In the rows, zero is written as 128.
Known rows, with every step that occurs
tugi reted: [181 121 145 146 155 149  96  66 135 147 101  69 139 154 104 187 102 128
 156 145]
tugi reted duga gefu masin: [164 137 129 143 113  99 120 161  95 120  87 170  95 138  98 162 126 124
  82 131]
gefu masin sozi tugi reted duga: [ 88 127  84 110  94 180 135 170  89 106 105 153 127 111 162 145 114 164
  83  99]
dozo reted duga gefu masin sozi: [192  88 102 107  92 103  97 196  90  88  81 164  97 121 140 162 136 142
 101 143]
duga gefu dozo reted tugi: [103 127 145 117 155 137 140 100 143 171 155 151 108 146 110  90 205  85
 175 140]
gefu tugi reted duga: [ 90  98 132 157 124 137 122 117 110  87 139 140 134 114 130 133  79 156
 112  96]
busut gefu masin sozi tugi reted: [137 171 105  87  80 155 147 170 130 148  74  74 138 145 135 147 160 136
  95 136]
dozo reted duga gefu masin sozi tugi: [118 122  75 105  76 139 142 183  95 104 103 174 120 119 145 127 151 146
  75 110]
masin sozi tugi reted dozo: [ 81 163 130  71 143 181 133  98 161 172 135 101 143 113 167 124 164 112
 178 114]
masin gefu: [170 117 125 115 161  84 133 137 144 130 144  97 165 136 116 156  84 117
 154 188]
gefu dozo: [137 117 172 162 163 153 168 112 171 152 148 132 137 152 154 111 127 129
 137 138]
busut gefu: [187 162 129 148 140  83 114 117 143 138 149  33 153 125 115 103  84 142
 157 149]
reted tugi: [104 153 117 152 178 161 135  78 125 176 180  67 172 131 112  95 132 120
 201 119]
dozo reted tugi: [115 111 117 132 168 153 112  75 116 163 155  83 141 135 109 127 145 128
 223 122]
busut gefu tugi reted: [139 143 161 140 107 100 137 121 152 125 108  61 140 151 101 132 124 129
 127 133]
duga reted tugi: [103 155 109 169 182 198  72  87  98 181 146  59 118 133 103 133 128 116
 186 115]
gefu masin sozi tugi: [121 148  97 130 102 180 182 165 130 147 107 105 169 148 155 132 146 155
 100 110]
busut gefu tugi: [132 147 153 167 112  81 165 142 160 119 150  61 165 140 114  82 107 144
 132 119]

Rows
[143  66 109 149 148 121  79 106  92  84 151 135 117  99 140 145  54 177
 164 110]	dozo reted duga
[109  59 139 139 146 137 120 134 118  91 154 185  95 107 169 119  92 166
 145 114]	gefu dozo reted duga
[108 158  73 122  85 144 159 183 103 116 123 161 146 115 148  99 141 141
  56 110]	reted duga gefu masin sozi tugi
[173  98 107 144 133  78  68  99  97  90 141 154 107 106 104 131  91 131
 123 136]	dozo reted duga gefu
[150 163 107 103  85 158 141 139 126 152  63 119 134 162 111 165 182 106
  69 143]	duga gefu masin sozi tugi reted
[ 87 143 112  95 103 157 143 145 136 116 133 200 114 112 161  83 165 102
  46 137]	masin sozi tugi reted duga gefu dozo
[194 111 125 132 120 150 142 178 125 134  84  93 147 150 153 171 128 154
 130 141]	gefu masin sozi
[ 81 137 189 121 152 136 154  99 176 161 137 116 129 133 136 132 154 113
 193 103]	gefu tugi reted dozo
[113 163 109 140  96 123 152 158  99 132  99 181 109 136 102 136 143 125
  58 110]	sozi tugi reted duga gefu masin
[128 151  74 105 103 133  87 112 100 102 125 145 136 101 125 116 124 111
  63 134]	masin sozi tugi reted duga gefu
[ 87 166 184 102 133  99 148 126 179 157 142  89 121 121 134 101 154 111
 190 113]	busut gefu tugi reted dozo
[125 128 150 131 137 121 123 121 138 119 136 196  94 124 133 105 138  99
  78 146]	tugi reted duga gefu dozo
[176  93 168 134 140 107 127 104 158 137 114 162  93 159 115 139 164 106
 134 158]	duga gefu dozo reted
[122  94 133 164 106  76 125 126 117  75 142 169 121 122 102 107 113 132
 101 109]	dozo reted duga gefu tugi
[165 137 110 139 136  97  70  91 102 107 128 141 116 111  94 138  93 109
  97 143]	tugi reted duga gefu
[125 144 170 108 177 142 112  76 163 175 136  95 121 123 136 150 135 111
 213 126]	tugi reted dozo
[103  56 132  96 142 102 128 175 122  78 156 207  96 101 166 126  92 147
 136 151]	masin gefu dozo reted duga
[112 127 131 180 116  83 143 127 126  88 163 159 147 118 108  81 101 126
  83 105]	reted duga gefu tugi
[ 75 133 181  78 149  99 163 141 180 151 137 135 129 127 134 138 155  93
 186 143]	masin gefu tugi reted dozo
